Each row was made from one path, in order. Every step used is in the known rows, and no mark comes twice. Write each row's path.
In the rows, 128 means zero.
Known rows:
kepur > zoze > lifa > tasof > novotuv: [126 151 182 180 109 107 121  89 116 139 133  98 106  70 173 121  98 103
 136 123 153 133 154 110 160 165 115 112 159 143 196]
puba > kepur > zoze > laki > dela > novotuv > reguri: [144  86 156 157 136 141 179 122 171 120 123 169 116 173 167 138 109 158
 125 106 116  84  86 126 135 129 119 131 117 138 138]
dela > novotuv > puba: [156 180  77 112  89 144 114 122 177 146 136 139 175 106  90 127 153 125
 124 118 124 116  84 164 153  67 141 130 148 161 120]
zoze > laki > dela: [154 108 127 155 149 139 154 128  95  99  94 125 129 137 143 138 117  91
 131  84 135  98 144 133 123 126 103 150 112 149 170]
dela > laki > zoze > lifa > tasof > novotuv > puba: [120 144 147 147  83  94 153 138  81 117 193  88 108 114  88 104 118 138
 131  98 113 154 116 140 173 158 146 136 122 143 120]
dela > laki: [ 98 189 125 156  97 111 152 122 106 121 163 147 110 104  60  84 135 109
 127 117 111 146 108 170 140 146 124 143 132 151 103]
laki > dela: [152  93  80 108 119 130  83 121 136 135  91 152 129 132 170 120 133 110
 115 141 138 115 188 137 100 164 124  95 101 114 148]
reguri > novotuv > puba > kepur > zoze > lifa: [124 106  94 125 153 101  92 108 138 148  89 111 168 167 138 174 129 144
 135 131 125 150 103 124 138 113 168 109  98 167 102]
zoze > laki > dela > novotuv > puba > kepur: [175 107 113 140 152 156 157 134 127 106 106 136 140 156 138 143 118 113
 134  84 121  87  93 147 146  99 116 151 102 169 161]
kepur > puba: [137 184  89 120 130  98 129 123 138 112 121 131 109 103 185 182 166 134
 126 109 160 114 124 110 105 145 128  94 157 146 134]
novotuv > dela: [121 113  50 124 100  95 115 121 161 154 103 106 139 136 153  72 132 130
  97 142 156 107 198 149  47 137  97 103 138 128 124]
reguri > novotuv > tasof: [ 85 108  80 103 122 117 154 117 151 164  89 117 161 162  75 143 131  84
 166 104  94 151 133 143 103 127 162 147 116 126  74]
novotuv > dela > laki > zoze: [107  91  64 146  82  74 144 152 130 146 146  94 123 142 113  54 127 144
 101 119 137 135 173 157  81 166  99 123 123 119 111]
tasof > novotuv: [106 194 128 113 157 128 134 153 134 117  93 132 136 122 126 162 155  92
 167 165 117 131 151 127 147 150 140 140 132 141  71]
novotuv > puba > kepur > zoze > lifa: [172 115 121 129  93 107  95  77 163 135 133 111 129 150 191 154 110 174
  90 118 162 103 109 115 101 110 151  77 131 172 148]
laki > zoze: [133  78 138 135  73 116 150 127 136 116 156 108 124 109 133 146 142 152
 102  96 139 130 177 104 112 144 133 111 151  88 131]
sizoz > zoze > novotuv > reguri: [136 148 142 128 133 154  58 140  91 168 149 145 145 130 111 103 125 119
 111 166 139 156 123  84 108  92  76 152  95  70 106]
dela > novotuv: [132 191 105 130 105 162 146 125 174 146 140 169 154  86  73 113 157 106
 140 130 112 128  94 171 166  88 121 144 156 146 126]
tasof > novotuv > puba > kepur > zoze > laki > dela: [150 132 119 112 171 117 121 157 137 109  83 113 140 177 179 188 131 122
 156 139 125 100 118 111 146 147 155 127 102 168  86]
laki > dela > novotuv: [157 115  69 111 122 152  97 140 158 146 103 171 149 122 133 109 141 102
 134 143 119 123 144 162 145 140 119 116 101 123 149]
reguri > novotuv > zoze > kepur: [ 76  95  93 117 141 124 125 127 111 125  93 111 143 126  95 148 146 157
 132 160 116 167 115 140 136 106 172 119 144 110 114]
reguri > novotuv: [ 88 138  91 124 159 118 117 125 130 141  81 135 169 136  88 154 156 102
 152 135 107 154 138 136 132 122 153 135 114 139  80]
zuzuv > lifa: [126 162 158  90 163 112  94 106 128 120 104 160 149  98 145 146 120 125
 119 111 160 133 162  88  93 145 131 143 166 124 184]
tasof > novotuv > dela > laki: [ 92 172  81 122 152  94 139 183 125 132  97 110 133 150 115 104 144 100
 162 170 114 138 155 157 130 171 118 149 114 146  59]
lifa > zoze > laki: [147  70 186 161 160 135 117 102 129 113 132 132  93  88  84 140 127 108
  91  82 134  97 120 137 118 153  88 116 156 143 204]
sizoz > zoze > lifa > tasof > novotuv > dela > laki: [130 159 154 137 131 137  79 132  78 165 167 116 117 112 136  67 110 132
  99 193 168 172 156 100 117 141  79 138 112 108 167]
puba > kepur > zoze > sizoz: [139 120 164 180 126 158 141  91 180 137 147 170  78 139 178 120 112 151
 134 131 140 132  95 109 112 131 124  83 146 151 142]
zuzuv > lifa > zoze > kepur: [140 100 172 102 177 125  56  91 141 128 111 172 111  72 135 155 117 153
 100 120 157 136 127  94 106 171 126 109 189 135 252]
sizoz > zoze > laki > dela: [150 107 151 154 152 159  96 147  74 133 121 142 135 133 139 117 126 118
  92 149 173 146 149  83 104 128  67 156 101  94 174]
sizoz > zoze > lifa > tasof > novotuv: [139 166 176 130 134 155  74 116  84 158 161 128 122 101 148 100 116 129
 100 191 170 164 158  82 123 128  89 130 122 102 175]
puba > kepur: [139 134 141 113 127 160 153  85 188 119 143 182 102 157 159 137 133 163
 110 140 119  88 118 133  87 120 143  95 134 148 105]
zuzuv > novotuv > zoze > laki > dela: [102 104 126  97 146  83 143 170 100  84 112 129 117 132 142 112 128 139
 158 108 112 126 141 162 122 117 130 171  93  95 121]

Write each row's path:
[118 102  83 116 154 105  97 115 152 143  86 120 169 174 132 176 142 140
 133 126 116 131 106 120 122 114 177 110 104 160  78] : reguri > novotuv > puba > kepur > zoze
[ 87  69 112 119 176 115 140 154  82 111  78  95 156 155  95 149 136 122
 134 121 113 149 137 135 135 118 150 147 106 101 108] : reguri > novotuv > zoze > laki > dela
[136  78 115 153  56 138 148 111 143 119 157 119 104  94 146 154 139 185
 110 119 141 143 139 107 130 130 146  95 176 113 170] : laki > zoze > kepur
[110  98 169 134 116 124 181 127  81  79 136  81 115 113 109 119 120 145
  90 101 147 110 138 132 106  96 124 138 168  90 152] : novotuv > zoze > laki
[ 93 151 130 108 139 134 143 156 115 100 107 108 113 113 133 156 145 147
 150 189 127 143 128 129 151 133 158 124 162 112 104] : tasof > novotuv > zoze > kepur
[133 110 164 152 121 141 150  87 186 126 137 173  96 140 178 140 120 157
 113 132 133  98 114 115 106 147 130  93 143 143 131] : puba > kepur > zoze
[142 154 163 155 117 145  66 111  81 164 152 135 131  94 142 101 116 138
  84 193 192 198 155  91 119 123  66 129 118  99 193] : sizoz > zoze > lifa
[149  91  82 116 121 158  98 155 137 141 120 148 129 121 130  87 129 120
 131 146 130 151 132 157 145 124 123 105 112  96 161] : laki > dela > novotuv > zoze > sizoz
[ 89 180 115  95 137  99 155 175 130 119  84 127 162 167 122 155 151 128
 160 152 108 115 150 128 142 134 142 158 116 107  40] : tasof > novotuv > reguri
[128 160  94 110  67 161 184 119 198 167 147 150 152 113  58 101 132  87
 155  99  99 127  89 177 136  94 130 157 155 133 121] : dela > novotuv > tasof
[144 105 163 145 123 155 146  83 185 146 150 160  87 147 162 134  97 118
 144 112 106 102  88 118 108 135 129 107 127 145 118] : puba > kepur > zoze > novotuv > tasof
[ 96 148 163 116 166 125 173 174  88  82 102  89 127 131 116 160 138 113
 151 145 124 127 138 125 150 133 138 159 144 111  89] : tasof > novotuv > zoze > laki
[ 84 103 128 106 148 112 123 118  90 129 113  88 145 125  99 128 127 135
 128 142 116 158 144 137 137 111 164 121 127 104 121] : reguri > novotuv > zoze > lifa > tasof
[144 118 176 164 121 136 144  76 166 134 144 158  92 130 187 136 101 161
 114 140 145 124 111 122 128 146 117  92 134 153 167] : puba > kepur > zoze > lifa
[109 133 136 156  85 102 157 153  86 123 192 117 113 125  56  93 121 122
 140  83  86 156  98 147 163 140 126 156 108 112  78] : dela > laki > zoze > novotuv > reguri
[145 103  61  97 107 132 111 155 155 147  97 167 165 153 131 105 136 127
 128 133 113 113 143 163 141 128 123 129  90  97 127] : laki > dela > novotuv > reguri
[137 141 169 165 142 160 116 136  80 131 138 137 135 118 118 121 131 121
  91 145 173 147 134  82 104 108  68 166 126 105 163] : sizoz > zoze > laki
[149  82 166 164 146 144 164 101 162 112 123 163  95 155 187 145 107 144
 120 111 130  88 109 115 116 149 118 111 123 151 153] : puba > kepur > zoze > laki > dela
[129 135 130 156  89 107 131 141  90 124 194 105 110 113  64 107 123 113
 136  82  97 157  92 143 160 138 134 140 111 137  93] : dela > laki > zoze > novotuv > puba
[139 169 109  88 154 123 117 143 156 114 100 124 142 169 158 184 148 134
 150 159 120 103 120 120 128 127 169 118 117 165  56] : tasof > novotuv > puba > kepur
[122 145 139 133 113 159 184 147 130 112 148 125 146  93  63 108 138 125
 124 112 117 126  83 169 168  70 119 162 166 116 143] : dela > novotuv > zoze > laki
[168 141 138 123 145 170  32 119 110 165 160 144 130 133 137 122 122 123
 104 171 148 149 101  77  98  89  95 123  94 111 116] : sizoz > zoze > novotuv > puba > kepur
[116 177  93 113  85 133 168 145 170 146 131 163 182 130  69 104 152 142
 132 116 101 113  94 171 159  73 123 161 140 112  93] : dela > novotuv > reguri
[ 82 103 121 119 151 104 119 127  85 132 101  90 155 128  95 139 128 137
 128 152 127 186 139 141 146 115 149 127 118 104 121] : reguri > novotuv > zoze > lifa
[138 113 161 146 133 141 138  97 173 136 143 166 102 156 168 135 107 146
 133 122 106  95  89 114 119 125 126 109 120 134 105] : puba > kepur > zoze > novotuv > reguri
[142  86 143 128  87 106 144 126 115 132 167  69 113 111 163 120 112 152
 114 109 141 132 191 107 128 152 129 105 139 106 162] : laki > zoze > lifa > tasof > novotuv > dela
[149  70 110 138 101 119 113 139 127 144 160  86 121 116 134 120 121 118
 128  96 119 135 161 109 111 130 110 114 120  97 114] : laki > zoze > novotuv > dela
[139 142 114  89 124  77 100 114 161 121 135 140 119 143 190 127 118 160
 157 107 113 100 115 146 114 108 163 127  90 160 118] : zuzuv > novotuv > puba > kepur > zoze > lifa > tasof
[176  41 146 141 163 135  87 123 135 123 120 132 111 109  97 139 123 113
  93  82 130  94 107 146 134 152  97 110 129 147 214] : lifa > zoze > laki > dela > novotuv > puba
[156 107 116 145 133 155 182 138 122 119 105 127 140 142 110 126 111  78
 151  68 117 103 110 154 142 112 104 172 113 150 168] : zoze > laki > dela > novotuv > tasof
[104 125 148 110 171 124 158 183  86  83  93  92 125 142 129 156 134 111
 152 151 123 125 147 126 151 145 137 152 125 104  99] : tasof > novotuv > zoze > laki > dela
[105 130 123 173  65 117 166 132 106 115 187 130  93  98  75 104 134 157
 125 111 114 164  94 151 160 152 139 131 149 138 134] : dela > laki > zoze > kepur
[136 158 120 106 152 115 115 145 155 117  96 117 139 163 168 184 141 131
 151 153 126 108 119 111 139 143 163 116 122 163  68] : tasof > novotuv > puba > kepur > zoze
[109 149 159 156  93 104 169 141  81 117 196 103  98 105  82  96 117 127
 137 105 107 161 121 146 177 166 134 143 125 136 124] : dela > laki > zoze > lifa > tasof > novotuv
[153 180 156 106 126 135 120  76 124 132 155 102 109 118 173 125  99 133
 133 140 133 106 139 129 139 115 152 100 132 175 163] : zoze > lifa > tasof > novotuv > puba > kepur
[134 169 117 118 123 133 101 118 118 149 134 130 144 133 103 117 117  93
 157 106  88 112 106 134 129  74 117 143 102 115  72] : zoze > novotuv > reguri
[ 95 161 144 125 154 137 135 173 105 109 115 101 109 124 122 131 139 119
 166 171 131 169 135 121 146 128 142 124 149 105  86] : tasof > novotuv > zoze > sizoz
[170 101 139 141 155 171  96 151 102 137 132 151 143 154 142 123 124 141
  92 151 164 136 107  91 116 106  81 154  92 114 164] : sizoz > zoze > laki > dela > novotuv > puba > kepur
[104 156 158  70 132 144 149 117 132  98 148 105 105 115 133 111 140 114
 131 130  99  50 172 115 101 125 182 111 174 109  90] : lifa > tasof > novotuv > zoze
[109 172 154  62 186 108 109 129 122 115 121 137 134 120 143 110 116 113
 141 111 124  91 168  92  92 164 157 151 164 135 149] : zuzuv > lifa > tasof > novotuv > dela > laki
